Each row comes from the steps of one path. Every step used is in the known rows, and no mark comes twice. Write the path behind each row, first mark first.
Known rows:
H-U: [ -8.7   7.1 -43.7  -3.0   0.5  21.2  -4.9  14.6 -20.1  -3.2  -3.7 -26.6
 -20.2  -4.4  -4.4  -6.1   9.8 -13.9  -9.2 -19.2  -0.2  12.2   6.7 -36.3]
B-H-Q: [ -4.2   7.3  26.4  -7.9  21.6  27.1 -27.7   7.0 -14.6  -2.9 -27.0  -6.5
 -16.7 -19.5  18.1  13.2  11.8   0.0   2.6  -5.0  -5.0   0.9  -4.7  -1.3]
R-T: [ 12.5  31.6 -11.3  -3.2  -3.6  32.2  -0.5  17.1  -5.7 -18.4  18.6 -48.6
 -15.9  16.9 -36.8  39.4  10.9  14.7  11.5  -8.7  17.8  54.8 -63.8   3.0]
U-S-B: [ -5.7   5.9  12.4  28.7  -5.4  -0.8  41.9 -45.1  15.3   0.0  25.8  -6.9
   6.3  -3.0 -11.9  -9.3   8.4   3.3   5.6  24.3  13.6   4.0  19.5  -3.6]
Q-S-B-H-F: [-27.8  -6.1   1.7   1.2  20.8  20.7   8.0  -7.8   5.1  23.3 -22.0 -32.7
  18.5 -25.5  27.3  -7.5   1.7 -12.1  16.8   0.7  -9.9 -13.6  -7.9  -0.4]
Q-H-F: [  3.5   0.2 -22.8 -47.7  40.6  18.5  -9.9   7.0  -5.0  26.1 -21.6 -29.1
  15.3 -13.3  17.3  -0.8  -6.7  -7.7   5.3 -29.9  -2.4  12.0 -35.1 -12.3]
U-H-F: [  7.1  11.9 -18.0 -18.2  23.4  30.9  -0.5  24.8   0.9   1.2 -37.7 -40.0
  23.0 -26.5   9.8  -1.9 -25.2   6.4   9.8 -38.1  12.7  14.8 -24.2  -3.8]
B-H-Q-S: [-21.7  -9.8  23.1  13.9   7.1  16.3  13.1  -2.0   5.2   7.9 -12.1   3.1
   3.9  13.1   9.6  43.5  16.5   9.5   3.2   0.3   1.8  17.1   4.0  15.6]
H-Q-S: [-10.8  -8.6   5.9  24.4  -1.4  23.0  15.3 -10.6   8.9   9.0 -12.1  -9.8
   1.9  22.1  -2.3  40.6  25.1   7.6  -4.5 -14.2  14.6  45.0  10.3  14.5]
Z-S: [ -4.8  45.9 -26.2  21.6  13.5   5.8   7.7  -0.5   5.5 -10.9   9.0  14.4
   3.9  49.9 -13.2   4.5  20.8 -19.4  15.9 -14.6 -11.5   9.7 -32.4 -38.5]
S-Q-H-F: [  2.6 -17.5 -10.3 -29.1  21.4   9.9 -36.3  11.8  -2.6  27.8 -40.4 -21.0
   0.8 -21.3   7.8 -13.7  -6.5  -0.8  -2.8 -33.2   1.6  -0.6 -25.3   5.6]
B-H-U-S-Z: [  5.5  19.5 -18.3  -3.1  -2.3  25.6   1.4  -3.5  -5.4   1.2  34.7  22.5
   3.4  -0.9  -0.2  -7.3  25.9  -4.3  34.4   4.7 -13.5  -9.8  18.6 -42.6]
T-R-S-Q-H-B: [ 32.7 -38.7  26.5 -20.2  -9.2 -24.7 -17.5  -4.0   7.0  15.6 -10.2 -16.5
  17.8 -10.6 -17.6  -9.0 -13.6 -19.3 -28.7  31.9   8.4  -1.2 -21.8  42.7]
B-H-U-S: [-27.9  -9.9 -17.8   3.8  10.4 -23.7  30.8   9.5 -15.4 -16.6  28.1  20.8
   5.9  19.6  -0.1  18.4 -20.1   2.4  15.4  11.5   8.2  -9.2   3.5 -12.2]
T-R-S-U-H-Q: [ 29.2 -13.3  19.3  -8.8 -23.4 -21.2 -39.5  23.7  -7.6 -19.0 -22.7  16.5
  -2.2 -17.4  19.1   2.3 -17.5  11.8 -27.6  -5.7  -1.0  17.5  23.4  45.1]
T-R-S: [ 26.2  29.0 -21.2  -0.3 -21.9   3.2  17.0   1.2  17.9  -0.8  18.7 -29.0
  25.7  39.0 -21.6  34.9  19.9 -14.2 -11.9  -8.6 -17.0  38.7 -27.2  22.6]
T-R-S-Q: [ 20.1   4.0  -1.9  28.0 -47.0  -0.2 -23.1   6.6  19.0   3.9 -12.6 -15.3
  -2.9  20.5 -36.0  14.2  19.2   0.3 -18.6 -18.7  -7.4  13.7  -8.8  40.6]
U-S: [ -7.8  18.1 -13.2  11.3   7.1   1.5  51.4 -12.7   9.8 -11.5  39.9   4.3
  11.1  41.6 -22.3  35.4  -3.2  14.8  21.7 -10.2  17.5  23.9  -5.5  -6.0]
R-S-U: [  7.4  10.1 -26.2  12.4 -22.7 -17.4   2.9  -1.5   0.0  -7.1  39.0   3.7
 -13.5  36.2   6.6   7.3  19.6 -12.8   4.8 -10.5 -16.7  -0.7  19.8  11.0]
Z-S-B-H-F: [-21.8   9.8  -5.2   5.8  29.8   7.9 -13.2  -2.4  -3.8  11.6 -26.7 -16.4
  15.4 -19.9  28.6 -30.5  -0.6 -28.6  20.9   1.5 -16.8 -26.2 -23.4 -17.7]
T-R: [ 15.7  48.1 -20.6 -46.8 -18.0  39.3   8.6   8.2  16.0  -2.2  12.1 -30.4
  -4.3  12.4 -14.0  22.9   6.1  13.8 -20.0 -30.6 -38.6  34.2 -13.8 -14.4]
Q-S-U: [-18.7   6.4 -20.9  -0.4 -25.1   0.9  24.6  -4.0   8.0   0.3  40.1  13.5
 -22.7  36.6  11.1  20.0  14.2  14.0   2.7 -18.9 -23.4   3.4  39.1  -3.5]
B-H: [-14.6  39.0   7.4 -26.9  21.3  36.4  17.0   8.7   0.8  -2.2   9.8 -12.1
  -5.5  -0.9   5.5  20.9   9.8   5.7  20.6  -3.7 -26.0 -22.5 -22.7 -28.6]
Z-S-Q-H-F: [ -1.7 -14.7 -16.0 -12.6  22.6 -10.2 -42.7  13.3  -3.8  22.6 -40.7   3.6
   8.6  -2.8   7.6 -20.0  -7.9 -12.6   1.8 -27.9  -0.2  -6.1 -36.2   0.9]

Which path is each row?
[  6.6  -0.2  10.1 -12.1   5.8 -19.9 -28.9   3.1   4.5  12.0 -14.7  40.1
  -7.5  12.4 -12.6  -8.8   5.3   4.7  -8.9  -2.7  -7.7 -19.8 -27.9  -5.7]
Z-S-Q-H
[ -4.7  -3.9  43.0   5.6  12.3  19.7 -30.4 -14.1 -11.2   2.9 -31.2  -8.9
 -17.6 -45.0  23.3 -13.3  15.8  -5.8  -5.7  19.4  -3.1 -11.2  11.6   4.0]
S-B-H-Q
[-26.8  10.2  31.0   5.1   2.5  18.4  34.3 -22.8  15.2  12.2   8.9  -6.0
   6.8 -14.1  12.0   7.6  17.0   4.2   9.5  33.3 -20.5 -29.3   6.0  -7.5]
Q-S-B-H
[  1.2   4.7   3.9 -13.7 -20.2  -5.0  26.6  19.5  10.2 -13.9  14.0  23.0
   3.0   2.6  10.3  16.0 -22.2  36.8  -1.4  -9.5  -5.0  -6.5  28.3   9.8]
Q-S-U-H
[  5.2 -18.5  18.1 -19.7   2.1 -22.2  -0.7  -4.8   6.7  11.8   5.1  33.1
  -2.1   7.2 -17.9  12.4 -10.3  26.2  -5.0   1.4  10.0 -11.1 -10.4  14.6]
U-S-Q-H
[-26.4  -0.8 -10.8  12.6   5.5 -14.3 -15.4   5.9 -22.4  -5.1  -9.8  10.6
  -9.7 -21.5  17.9 -36.5   3.8 -29.0  -3.8  30.1 -18.0 -38.7   5.9 -35.4]
Z-S-B-H-U
[ 24.3  -4.5  20.9 -11.5  12.3  17.4  20.1   7.3   2.4 -10.3 -11.7 -38.1
  21.4 -28.9 -10.8  -7.7 -29.0  -3.2  -2.5  18.1  28.2   2.4 -13.4   5.7]
U-H-B
[ -8.8 -26.8   5.6   8.4   0.5 -32.3  21.8 -33.1  -4.6   4.8  16.8  12.5
   5.8 -20.7   1.7 -26.3  -6.4  -2.9 -11.2  41.6  15.9  -8.7  24.9  -4.1]
Q-H-U-S-B
[ -3.1  29.2   0.8  37.7  -1.2   1.7   6.6 -33.7  11.2  -0.4   1.6   1.2
   0.5   3.8  -4.5 -34.2  27.9 -23.5   2.5  20.3  -8.4  -7.8  -2.1 -28.5]
Z-S-B
[ -2.9 -29.8  -8.8 -18.2  20.0 -11.6 -19.3   6.0  -1.0  22.7 -24.7  -1.8
  11.4  -7.0   2.7  -3.8 -19.4   5.2   4.4 -25.0  13.0   0.5 -21.8  17.9]
U-S-Q-H-F
[-11.0 -23.7 -21.3 -14.6  13.6 -37.1  26.3   1.8 -13.9  -5.8  28.3  28.0
  10.8  20.4  -4.9  14.6 -22.4   5.1  -0.5  10.7  18.1   7.5   0.3  -7.2]
Q-H-U-S
[ 27.2 -23.6  15.9   2.9  -7.5 -22.9   9.5   8.1  -1.4 -15.1   7.9 -14.5
  19.0 -14.6   2.3 -14.8 -30.4 -14.2  -4.0  28.9  21.5 -11.1   6.9  30.8]
R-S-U-H-B
[ -3.2 -28.6 -15.8 -22.1  -3.3 -11.3 -38.5  18.5 -21.9  11.8 -23.0   7.3
 -23.8 -23.3  -3.7 -19.6  -3.1  -0.8 -27.0  -5.2   1.6 -14.2   4.9 -11.8]
S-Q-H-U
[ 21.5  41.8 -15.8   1.5  -4.3  46.7  19.3 -22.8  15.6   4.5  44.1   8.6
   7.4  16.8 -16.6   6.0  39.7   6.1  39.1 -14.4  -7.1  17.5  10.5 -38.5]
U-S-Z
[ 21.3 -15.0  17.0 -16.5  -2.5  -3.6   8.3  10.3  -4.3 -14.8   3.8 -15.9
   3.8 -27.5   5.8 -21.8 -35.1  -1.5  -5.8  18.0  13.1 -14.7  14.1  10.3]
S-U-H-B
[-22.7 -26.9  -0.1  31.7 -21.1 -22.7 -12.7  12.6  -7.9  -8.3  -4.5  25.7
 -19.1   4.8 -19.9   1.6 -12.3  13.2   3.5  -2.8  12.5 -24.6  15.6  12.9]
B-H-U-S-Q
[-14.9 -14.8  -5.0   9.0 -22.9  -6.4  -4.8  -3.5  -2.2  -0.3  16.5  20.4
 -28.0  23.2  22.3  15.6  14.3  10.2  -6.7 -16.8 -13.1  12.6  48.9  13.8]
H-Q-S-U
[ 17.0 -30.8  24.5  -4.8  12.2 -23.2 -20.9  -5.6  -0.8  10.8 -14.8   5.2
   6.3  -6.2 -13.0 -25.5 -11.7 -22.7 -11.8  29.9  14.6 -18.0 -24.5   9.8]
Z-S-Q-H-B
[ -3.7  18.2  -6.9  45.1 -18.6   0.8 -30.5   4.7   9.0  -4.1 -20.4  19.7
 -20.4  28.6 -28.5 -10.4  20.6  -3.2   3.5 -24.4  -2.8  -9.5 -13.5  -8.9]
Z-S-Q
[ -1.8 -20.5  39.7  34.9 -13.6   7.8  13.2 -30.3  15.0   8.6 -24.8  -8.6
   8.8 -33.8   5.2  -6.3  11.3  10.9 -16.3  27.0  20.0  12.9  31.8  23.1]
U-H-Q-S-B
[ -7.8  29.9 -32.2   6.2 -10.4 -19.9 -10.7   6.1  -4.8 -17.1  32.9  39.7
 -26.3  45.4  13.8 -14.4  10.5 -11.7   9.7 -17.5 -33.3 -14.9  15.8 -29.4]
Z-S-U
[ 12.9  -5.4  16.8   7.1  -2.8 -19.3 -42.8  22.0 -15.2 -23.4 -27.3  37.9
 -13.0 -10.8  22.6 -13.3 -15.8   8.1 -10.8  -8.5   4.9   1.0  20.3  11.8]
Z-S-U-H-Q
[-21.1  11.5  30.9   3.0  10.2  -1.1  34.8 -24.6   6.8  -2.7  22.6   7.6
   7.6 -13.4   6.5   0.3  -1.4   5.7  19.3  37.1  -9.8 -35.3   3.6  -6.7]
U-S-B-H
[-13.7 -15.6  -4.6  32.9  -9.5 -16.8  26.0 -32.5  -2.1  -2.7  16.8  -3.3
  -0.1 -13.8  -5.8 -25.0   1.1  -7.1  -4.3  29.8  17.8  -0.3  32.0  -7.6]
H-U-S-B
[-17.2  -9.0 -33.3  15.3   2.2 -18.2  32.1   1.5 -12.3 -14.1  28.0   7.8
   3.2  28.3 -13.5  16.9 -13.1   1.1   7.1  -2.3  21.4  18.1   8.8 -11.8]
H-U-S
[ 20.7 -34.4  28.6 -20.8   9.9  -2.8 -14.4  -7.6   0.2  17.2 -15.0 -18.9
  -0.9 -24.6 -14.0 -18.8 -11.3 -10.2 -14.8  22.0  17.9 -12.3 -14.4  14.7]
S-Q-H-B
[ 16.9  -8.2  21.3  -8.7  -5.2   0.3 -36.6  21.0 -14.7 -18.3 -27.2  13.4
 -20.0 -30.6  22.4  -5.8 -15.7  19.7 -15.4 -13.7   8.1   6.3  30.7  17.6]
S-U-H-Q
[ 26.2  13.0  -1.9 -21.6 -32.2 -23.5   3.9  27.6   8.4 -21.4  14.2  16.0
  12.7   1.6   7.3   8.6 -26.0  20.6 -14.3  -4.4 -17.1  -4.2  13.2  29.0]
T-R-S-U-H
